Known rows, with every step that occurs
perug > nozusal: [ 31.5 -24.2  14.6   5.4  -0.9  21.4  27.0 -30.2  20.7   0.3  12.2  16.1
  -7.3 -15.7  23.1 -10.8  18.2 -26.8 -46.6]
koro > miguz > mufe: [ -8.5  10.4   9.1  -3.2 -25.7   1.4  20.6  11.6 -31.7   8.7  -5.7 -12.7
  22.4  -0.9   2.4  -4.2  17.2   0.7 -31.0]
perug > muto: [ 24.1 -24.2   5.8  21.1   2.8  28.0  15.6 -38.0 -24.1 -36.6  13.1  25.4
 -20.8 -16.5  17.6   1.1  12.6 -17.0 -30.7]
lavu > mufe: [ 26.8  16.8  -0.6   1.1 -17.7  -6.3  19.5 -26.1 -18.1  -4.4 -15.5   6.9
 -27.2  -8.8  -8.7   2.9   9.4 -15.8 -20.3]
koro > miguz > makip > lavu: [ -2.2  26.6 -12.2  -4.1 -17.3 -19.4   2.9  15.3 -11.6  25.5  26.3 -22.3
  16.1  -3.0 -11.1  21.6   5.7 -12.7  -8.2]
nozusal > perug > muto > mufe: [ 28.0  -8.8  17.2  20.0  48.7  32.3  14.2 -32.2  -0.6 -44.1  22.4  30.6
 -25.4  -9.2   5.4 -23.7  11.5 -35.4  -2.4]
makip > muto > mufe > lavu > koro > miguz: [-19.4 -22.0   1.0  12.3   4.4 -13.7 -30.6  34.1  -6.6 -17.9  -2.0   1.8
   3.9 -13.1  -5.4 -27.4 -18.2  50.1  12.0]
nozusal > perug > muto > mufe > lavu: [ 30.0 -44.7  21.2  18.6  59.7  46.2   2.2 -18.4  17.2 -25.3  16.8  31.9
 -10.1  14.4   9.6 -19.4  10.9 -21.4  29.7]
lavu > koro > miguz > mufe: [-39.5  41.3  20.3   0.0 -27.1 -16.8   7.9  11.1 -33.4  18.7 -13.1 -28.6
  18.1 -15.8   1.8  -9.0   5.5  13.2 -27.9]
mufe > muto: [ 22.5 -24.5 -14.6 -16.3  -0.3  29.2  28.6 -35.4   9.6 -33.6   2.0  25.2
 -25.3   7.4   8.3  -9.1  22.5   1.4 -21.7]
koro > muto > mufe > lavu > makip: [  7.9 -10.8 -13.4  -6.6  15.9   8.2 -12.9  13.3  23.4  27.3  -8.8  11.0
  16.4   1.4   8.9   1.3   4.5  12.8  37.2]
muto > mufe > lavu > koro > miguz > makip: [  2.7   3.6  14.2   7.0  -3.4 -13.0 -16.9  37.0   1.2  18.3 -19.5 -21.4
  34.6  23.9   0.3   7.8  -4.8   5.9  14.6]
muto > mufe > lavu > koro: [  0.1 -34.2  17.0  13.2  -5.2   8.9 -11.3  14.7  15.8  12.7 -29.1   3.2
   9.2  19.7   1.3 -14.0  -6.8  -5.7   7.7]
muto > mufe: [ 31.4 -28.9   1.7  10.1 -14.4  13.0  13.8   2.7  -2.2 -17.3 -15.1  17.0
   0.5   8.9   0.3 -13.0   6.8 -32.2 -27.4]
muto > mufe > lavu > koro > miguz: [ -8.3 -23.5  15.2  16.5  -2.7  -3.8 -21.6  39.0   2.1  21.2 -17.7  -5.3
  22.1  -0.9  -3.0 -31.3  -0.1  28.0  11.5]
nozusal > perug: [  5.0  -0.2   2.1 -16.8  26.0  26.5  26.2 -25.5   4.2   7.4  15.3  23.3
 -26.2  -1.5 -10.0 -10.1  11.8 -35.3  -8.0]
lavu > koro > muto > mufe: [  2.5  10.5  -3.4   1.9  -4.7  -9.2  -6.4  -4.7  11.0  15.1 -12.2   1.9
  -1.8 -18.0  -8.6 -23.5   8.3   1.6  -7.3]
lavu > makip > muto > mufe: [-10.8  20.3 -13.4   2.1   1.9 -11.2  -4.6   1.5 -18.0 -50.7  -0.9  18.6
 -19.6 -16.9  10.4   2.6 -24.7  -0.1  -9.5]
nozusal > perug > muto: [ 14.1  -2.7  13.3   5.9  44.8  36.0  21.2 -48.5 -10.6 -28.6  31.9  30.4
 -36.0 -18.1   7.8 -10.3  15.2 -27.5  -8.3]

Rows
[ 15.1  26.7 -12.6  -7.3  -2.0 -14.1  15.4 -39.8  10.6 -15.1  10.9  -1.7
 -38.5  -9.3  -8.7  -8.2  14.8   9.9   5.8] -> makip > lavu > mufe > muto
[-15.9  21.4  -8.5   6.6  -5.8 -27.0 -18.2   5.7  21.8  34.8   8.6 -14.4
   1.1 -27.5 -16.9 -24.7   2.4   1.3   8.6] -> makip > lavu > koro > muto > mufe
[-51.8  49.8   7.1  -7.8 -12.1 -23.6   2.7  -1.6  -2.7   6.5  12.9 -37.1
   7.0 -15.5   1.2 -21.4  11.8  40.2  -0.6] -> makip > lavu > koro > miguz > mufe > muto
[-13.3 -11.7  -3.6  -8.8   0.9  16.2  -1.1   3.5   1.3  21.0  -7.5  11.1
   1.5   7.2  18.2  19.5  -6.8  -1.1  13.4] -> mufe > lavu > makip
[ -2.1  -4.4   4.7  -0.3   3.0 -10.0 -14.6  10.1  10.6 -30.9 -17.4  -5.7
   5.7  31.8  -0.7  24.6 -29.9  -6.1  11.8] -> miguz > makip > muto > mufe > lavu > koro
[ 36.5 -55.8 -10.7  -3.1   8.5  25.3  -4.1   9.8  32.1  23.5  -8.6  17.6
  18.0  15.9  -4.0 -12.5  17.7   3.1  21.5] -> koro > muto > mufe > lavu
[ 14.1   7.9 -16.9 -17.0  -8.9   2.8  16.4 -19.5 -16.0 -43.9   6.9   9.3
 -16.3  12.0  -1.6  41.2 -13.4 -25.2 -27.2] -> miguz > makip > muto
[ 31.2 -65.2   4.5   8.1  -3.2  28.8   1.8  16.4  18.3   1.7 -20.4  18.5
  13.4  32.5   2.9  -8.6   5.3 -18.4   4.9] -> muto > mufe > lavu
[-24.8   3.1   9.3 -16.7  -6.4   6.6  -0.7  -4.7  15.8  47.7 -18.2 -18.1
  23.1  11.9   4.7   6.4  10.9  16.2  17.3] -> miguz > mufe > lavu > koro > muto
[-24.6 -10.3 -15.5 -11.9  10.0   7.7 -10.1  -0.7  -7.8 -18.7   6.0  18.8
 -16.8  -5.3  15.5  20.5 -24.2  20.9  16.0] -> mufe > lavu > makip > muto
[ 17.8  56.5  -3.2  -3.8 -18.5 -31.4  11.6 -18.0  -7.2  13.5   1.8 -26.0
 -12.0   8.4 -15.1  38.9  -2.8 -38.7  -1.5] -> miguz > makip > lavu > mufe
[-20.3  55.8 -13.9 -15.2  -7.9 -29.2  -7.3 -14.9  15.0  47.1  16.7 -31.0
   1.9 -12.5 -13.1  27.7  -0.2 -12.2   5.9] -> miguz > makip > lavu > koro > muto
[-24.1  12.1  -4.8  -9.9   1.9 -15.0 -17.5  16.5 -14.1  -4.4   6.6 -15.2
   4.5   2.5  -3.3  22.9 -18.8  34.4  10.3] -> mufe > lavu > koro > miguz > makip > muto
[ -6.1  48.4  -6.8  -2.3  -6.3 -35.6 -12.8   3.0  23.4  32.3   5.2 -30.1
  13.9  -3.0 -15.6  13.3  -2.8 -21.1  12.0] -> miguz > makip > lavu > koro > muto > mufe
[-10.6 -32.8   3.3   9.3   3.9  -0.8 -20.3  12.0   7.6 -27.6 -15.3   9.3
  -8.5   6.3  -1.0 -12.4 -25.1  16.0  10.2] -> makip > muto > mufe > lavu > koro
[ 20.7 -63.3  -8.0   5.9   4.2  19.2  -6.7  11.5   9.5 -37.9  -5.7  25.6
  -2.9  20.3  -0.7  -6.7 -12.5   2.5   7.1] -> makip > muto > mufe > lavu
[-10.7  43.4  -0.5   4.5  -6.8 -35.8 -13.7  17.5 -24.8 -38.4  -2.3 -15.8
   1.9 -10.1  -8.6   5.6 -19.8  13.7 -15.1] -> lavu > koro > miguz > makip > muto > mufe
[-39.0  12.0  -0.5 -17.0  -1.4   5.2   2.4   1.4 -12.9 -17.9  -7.1  -2.5
   5.3  13.2  21.7  30.9 -22.5  12.8  14.8] -> miguz > mufe > lavu > makip > muto
[-23.4 -19.2   7.2   2.6  -5.8   0.8 -14.3  21.4  -6.7  36.9  -5.1  -6.4
  10.0 -10.2  -0.2 -17.3   3.3  35.2   6.1] -> mufe > lavu > koro > miguz
[  9.8  66.2  -7.9   0.8 -17.4 -45.2   1.8   4.6 -21.2  24.1  14.4 -34.9
   1.0 -10.8 -18.6  23.1   4.9  -6.4   3.1] -> koro > miguz > makip > lavu > mufe
[ -7.9 -26.1  11.6  -6.0 -15.0  17.3  10.3  26.2 -10.0  26.6  -8.6 -12.4
  36.0  20.2   6.1  -0.2  16.0  13.3   1.4] -> koro > miguz > mufe > lavu
[ 22.5 -24.9 -11.5   0.4   5.7  -1.3 -12.4  33.5  -2.8 -30.8   3.0   0.3
  20.6  23.7  -2.4  15.1  -9.0  14.9  13.8] -> koro > miguz > makip > muto > mufe > lavu
[-30.9  26.3 -15.2  -6.6  -7.8 -23.1 -12.5 -11.7  13.1  48.9  19.2 -14.0
 -11.2 -35.9 -14.2 -10.4   3.6   8.9   3.6] -> makip > lavu > koro > muto
